Each row was made from one walk, in order. Every step used is in the known rows, and no mark comes twice. Write each row's walk.
Known rows
n z: [ -7.5   0.5 -11.7  11.7  -0.2   8.7 -23.0   7.2  -4.8  13.2   6.5   2.7
   5.1  29.4  -5.8  -2.4  11.4  17.9 -10.5 -14.1  17.8 -10.5  -9.6]
f q z n: [-10.4  12.5   1.3  18.2  -2.3  20.6  28.9  11.9 -10.3   6.8   4.7  15.3
  10.5  21.3  -5.0   8.2  -4.8  24.3  -6.8 -20.1   3.2  30.3  27.8]
q z j f: [ -2.4  -1.4  -1.0  14.8 -14.1 -23.2   5.3  23.7 -29.8   5.0  12.4  34.1
  -1.6  36.2  -0.5  39.3  -3.5  -0.6 -27.4 -15.7  19.1  15.0  -9.1]
j z q: [ 19.7  14.7  -2.9   0.7 -35.7 -18.4 -26.1  10.8  13.0   4.5   4.8   7.6
   0.4   3.1 -15.8  16.8   9.2   8.6 -11.6 -21.4   5.4  23.7  11.4]
z j: [  5.5  -1.1 -15.4  -3.1 -13.1  -5.2  -1.7  16.2 -11.4  11.0 -12.2   5.3
  -4.4  22.9  -9.5  23.4   8.9  -6.4 -19.0  -6.4  16.8   7.0  -6.9]
n z q: [ 10.8   7.8  -3.1   0.4 -17.0  -2.7 -28.4  12.3  -5.0  18.1  26.7  -0.9
   5.9  31.6 -28.2  -8.7  12.8  31.7 -21.7 -28.5  16.4   3.0  -8.4]
w j z q: [ 27.7   8.7 -10.3   0.9 -45.9 -31.9 -38.3  15.5   1.6  24.4  -0.9  11.9
   8.5  18.1   4.5   0.5  18.3   5.0  -6.1 -37.4   7.8  29.3   1.9]
j f t z q: [ 32.2  37.0  -1.7  25.4 -25.8 -29.4 -41.0  10.3 -31.3   3.0  55.4  26.3
 -15.1  31.4  -8.0 -13.5  10.5  17.5  -8.1 -50.0  34.3  -3.5   0.6]
j f t e: [ 19.4  19.4  15.4  39.6  -8.6  -8.3 -26.5  -7.8 -33.9   8.0  16.9  11.8
  -6.6  33.1  12.0  -8.9   2.6  14.6 -21.9 -32.0  10.2 -11.8  -0.2]
q f j: [ -6.1  34.0  -6.8  11.2 -18.2   7.4 -21.9  21.3  -8.0  21.7   2.4  14.2
  -3.1  19.3   2.6   7.8   8.6   9.9 -26.5 -16.8  18.3  10.9  21.3]
w j z q f: [ 26.1  24.2  -2.5  -7.8 -51.8 -23.6 -31.7  18.0   0.4   8.0  10.3   9.7
  -2.8  15.7   8.4  12.0  23.4   6.4 -25.5 -42.0  16.9  42.8  16.4]
q z j f t e: [  6.5   9.1  14.1  21.7 -21.5 -21.8  -1.1   9.2 -46.0   8.2  21.6  24.7
   8.5  60.9  11.2  20.6  -1.0   7.3 -30.4 -37.2  24.7  -0.2  -1.4]
n f: [  3.0  -9.8  -8.2  15.8 -23.4  32.2 -16.6  -3.1   6.0  19.5 -17.6   9.8
   4.8   9.0  -8.9  14.6  -1.7  -7.9 -23.5  -8.3  14.8   1.9  18.0]
w j: [  7.5  -1.8 -17.5   8.0 -17.7  -8.7 -23.9   7.6 -14.4  28.5 -12.0  13.5
   1.6  21.8  15.6  -9.7  10.6  -3.1  -6.7 -18.2   9.7   6.7  -6.8]
z q f: [ 12.9  28.8   6.4  -9.5 -33.4  -0.5 -11.6  11.8  -3.0  -1.1  25.7   1.4
 -14.3   6.2 -24.3  12.7  10.3  14.9 -35.2 -19.4  15.4  24.1  21.0]
t z j: [  6.9   5.7 -22.9  -6.0 -18.9 -12.1 -14.2  20.9 -25.4   1.9   5.6  17.5
 -12.4  26.8   4.2  15.6   5.7  -8.6  -9.3 -22.4  37.9   7.4  -8.3]
w j z n: [ 20.5   9.1  -5.3  21.2 -30.6 -12.2 -23.8   7.5  -0.5  10.3 -29.4  10.9
  -3.7   9.6  19.1  -0.9  13.6  -7.5   2.3 -36.4  -2.7  42.8   8.3]
w j f: [ 19.2   2.7  -6.0  30.9  -9.4 -22.6 -28.9  12.1 -28.5  22.9   0.6  25.4
  -8.2  21.8  17.0  -8.4   8.5   3.4 -14.3 -26.6   6.5   6.9 -17.2]
f j: [ -3.1  15.7 -16.2  18.7 -11.8  -4.1 -30.8  17.8  -7.0  39.4 -10.4  16.9
   7.5  20.2  -1.0  -4.2   2.3   8.1  -7.6 -13.8  10.2  -1.9   6.4]
w j f q z: [  2.7   2.6  -9.3  31.5  -1.2 -12.5   2.0  20.0 -37.0  31.1  22.0  40.0
  17.1  45.6  28.6   0.5   2.7  25.3 -11.6 -32.0  16.2  11.3  -4.2]
n z q f: [  7.3  24.5   5.0  -6.8 -22.5   4.9 -20.2  16.1  -5.4   3.0  38.7  -2.4
  -4.4  29.7 -24.1   1.3  19.2  32.7 -38.3 -32.2  27.2  16.4   6.1]
n f q: [  4.0  -2.5 -11.3  20.0  -6.7  48.0   1.1   2.8   2.4  26.7  -7.7   8.2
  15.6  17.3  -4.2   8.7   0.3  14.0 -21.0 -11.8  22.4  -0.2  24.8]
f j z: [ -0.2  19.7 -16.4  20.6 -22.5 -14.8 -40.4  19.0   7.3  27.8 -18.5  20.1
  13.4  17.2  11.4  12.1   7.3   0.6   1.0 -19.4   7.8   7.6  10.2]

Write each row's walk
[ 15.5  41.7   2.0  -1.9 -34.8   1.4 -17.8   4.7  -2.1   1.1  38.2  -1.4
  -6.1  21.2 -19.6   2.9  21.1  15.8 -25.8 -31.1  24.5   7.5  26.4] => z q f t
[-18.3   4.1 -13.9  10.0  -1.4  14.6  17.7  11.5 -10.0  15.2  13.2  21.3
  20.2  30.0   5.7  16.0  -4.0  24.7  -6.1  -9.1  14.6   4.8  16.1] => f q z
[ 12.9  29.6  -7.6  25.2 -17.1   7.6 -21.0  -1.8 -13.3  -8.3  13.4  11.1
 -16.2  21.2   3.9 -17.8  10.3   1.4   9.1 -41.5  24.4   9.1  16.5] => f t z n
[ 12.2   5.3   2.4  30.9  -6.5  54.5  11.0   1.8   1.2  16.3 -17.4   0.4
   5.8   8.7 -16.0   0.9   0.8  14.4 -24.1 -23.1  10.1  22.7  37.3] => z n f q
[ 14.3  46.6  -6.3  -0.8 -40.3 -13.0 -41.9  30.8 -22.4  19.3  38.1  25.2
  -9.2  26.3  -7.6  -6.9   8.0  20.0 -24.9 -46.4  39.7  23.6  22.2] => t z q f j
[  8.4  26.6  -0.5  33.3 -23.9  -6.7 -31.1  18.2   6.5  17.3 -27.6  14.7
   1.6   9.0   1.5   3.5   7.2   1.1  -2.3 -32.4  -2.3  32.9  24.5] => f j z n
[  2.2  16.1  13.5  42.1   4.7   8.0  20.7  15.6 -26.0   1.0  19.7  26.3
  -0.6  22.7  -1.4   6.4  -6.9  29.6 -18.2 -26.7   2.0  30.3  19.0] => j f q z n
[-14.3  -9.0 -10.5  15.9 -16.4  42.4  15.6   7.7  -0.6  26.8   0.9  24.1
  31.4  30.2   0.8  23.5  -7.9  13.5 -21.2 -13.1  23.4   6.8  32.9] => n f q z
[ 23.6  34.8   3.9  46.3 -10.2  -8.8 -26.7   2.9 -31.2 -12.4  27.1  22.9
 -26.4  22.9   9.0 -15.1   6.9   8.1   0.8 -47.3  20.7   9.0   8.4] => j f t z n
[ 22.3  39.8  19.7  -2.0 -38.8   2.5 -20.5  -2.7 -19.0   2.4  35.9  -7.5
  -4.8  32.6 -12.0  -4.1  13.2  24.9 -39.3 -41.0  19.1  11.1  26.8] => z q f t e
[ 11.3  -1.0   7.0  28.8 -24.4  39.5  -6.7  -3.8   6.1  10.9 -26.9   2.4
  -4.8   0.1 -18.4   6.4  -2.1  -8.1 -24.6 -19.1   3.0  27.0  30.0] => z n f
[ -9.2   5.6   6.3  15.6 -19.8   4.4  11.1   5.1  -6.7  -0.4  -5.3  15.1
   0.8  14.5  -7.6  13.0  -7.1   2.3  -8.0 -17.1  -2.0  31.1  22.1] => q z n
[  8.4  35.3   0.3   2.9 -27.1  -1.2 -39.9  30.7 -11.4  31.6  34.3   7.2
   9.0  44.0 -23.5 -10.0  18.2  38.4 -36.6 -40.3  30.2  10.4  10.8] => n z q f j
[ 33.4  27.8  -2.2  47.6 -18.6 -21.1 -37.4   7.3 -42.1   7.9  23.5  29.9
 -20.5  36.6  26.9 -32.0  16.9   3.6   3.2 -63.5  24.9  14.5  -2.0] => w j f t z n
[ 32.6   3.9  10.8  38.9 -49.8  18.6 -37.4 -13.2  -5.3  23.9 -31.7   2.8
  14.3  34.3  25.5 -10.2  11.1  -9.0 -17.7 -63.6  11.5  27.4  31.5] => w j z n f t e
[ 10.1  -0.5  -3.8  21.2   4.8 -14.0 -18.5  25.1 -27.9   9.6  15.8  13.0
  -7.7  45.5  -9.3  14.6  12.5  18.0 -32.5 -25.1  28.1  -2.9 -29.1] => n z j f
[-12.5   0.0 -18.0  -5.0  -4.2   6.2  31.6  27.9 -19.3  17.2   9.9  21.0
  20.4  43.2   0.0  30.9   2.1  16.2 -17.1 -12.8  26.4  10.5   4.9] => f q z j
[ 18.3  34.6  18.6   1.2 -30.3   8.2 -30.6   0.9 -22.4   6.5  49.1 -12.4
   5.1  55.2 -13.3 -16.6  22.4  41.4 -43.1 -52.4  33.2   2.2  14.1] => n z q f t e
[ -5.3  -9.7  10.7  22.4 -32.5  32.8   6.5  -0.3   1.0  10.4 -17.9  20.1
   9.6  16.4 -14.5  21.3 -12.0  -8.7 -23.5 -23.3   7.3  33.9  37.7] => q z n f
[  5.9  32.7 -20.3  -4.7 -29.2   0.0 -12.9  17.7 -24.3 -12.6  31.0  15.4
 -16.4  41.7  12.3  17.5  21.6  -2.4 -16.4 -36.6  55.0   2.2  11.3] => q f t z j
[ 28.6  35.3  -7.8  -0.2 -53.9 -22.8 -38.3  10.2   2.6  12.2  25.7   9.7
   3.9  29.8  12.3   3.4  32.5   9.3 -14.3 -52.3  26.7  23.9  22.1] => w j z q f t
[  7.0  41.9   4.3  25.1 -31.1   2.1 -23.5  21.8   6.2   1.7 -14.3  13.0
  -8.4   6.7   3.9  13.4  11.3   4.6 -18.7 -35.0   5.8  45.1  38.5] => q f j z n
[ 24.4  15.7   9.8  26.3 -11.3 -15.1 -16.4   3.6 -44.9   9.8  12.2   9.0
  -8.3  46.7   4.5   5.4   7.2   9.5 -32.6 -34.2  22.9  -9.1  -8.7] => z j f t e
[  9.1  17.7  -3.5  18.5 -14.5   3.4 -14.2   6.2 -16.9 -10.3   2.6  13.8
 -23.7   6.0   0.9  -8.7  -1.3  -1.7  -0.6 -31.5  15.5  26.6  12.1] => t z n
[ -4.1  36.0  -8.5  14.2 -28.4  -6.8 -34.0  23.4   6.3  13.0  -7.3  20.6
   2.0  16.5  15.5  21.5  11.0   4.3 -18.7 -23.9  17.2  23.1  26.8] => q f j z
[ 18.3  17.4  -8.4  -1.8 -31.8 -15.9 -29.1  13.3 -17.4   5.5  29.9  17.2
 -10.5  15.0 -12.3  -6.3   3.1  12.5  -9.3 -31.1  24.4  13.4   2.2] => t z q
[  9.9  13.0   2.6  23.7 -21.0  -1.3 -13.4   3.4  11.4 -10.6 -24.4   3.4
 -12.8  -6.0  -1.6  15.3   5.8  -5.3  -1.6 -21.5  -5.9  38.1  19.9] => j z n
[ -6.7  10.7  -2.5  30.6   6.8  -0.1  13.8  15.4 -26.0   9.3  26.4  33.7
  10.1  32.1   5.4  15.6  -7.6  28.4 -16.3 -14.5  13.2   7.1   8.8] => j f q z
[ 11.0  22.1  -2.6  38.7  -4.9  -8.9 -24.5  -2.0 -14.8   6.3  18.8  17.6
  -8.6  22.2   3.2  -1.4  10.9  10.0  -8.6 -21.3  12.9 -15.3   0.1] => j f t
[ 16.7  12.3   1.3  37.2 -39.3  29.3 -22.8  -9.3  22.7   2.9 -24.2   3.8
   5.5  11.1  -3.2  14.6  12.0 -11.5  -6.7 -35.9  13.3  18.7  41.3] => j z n f t
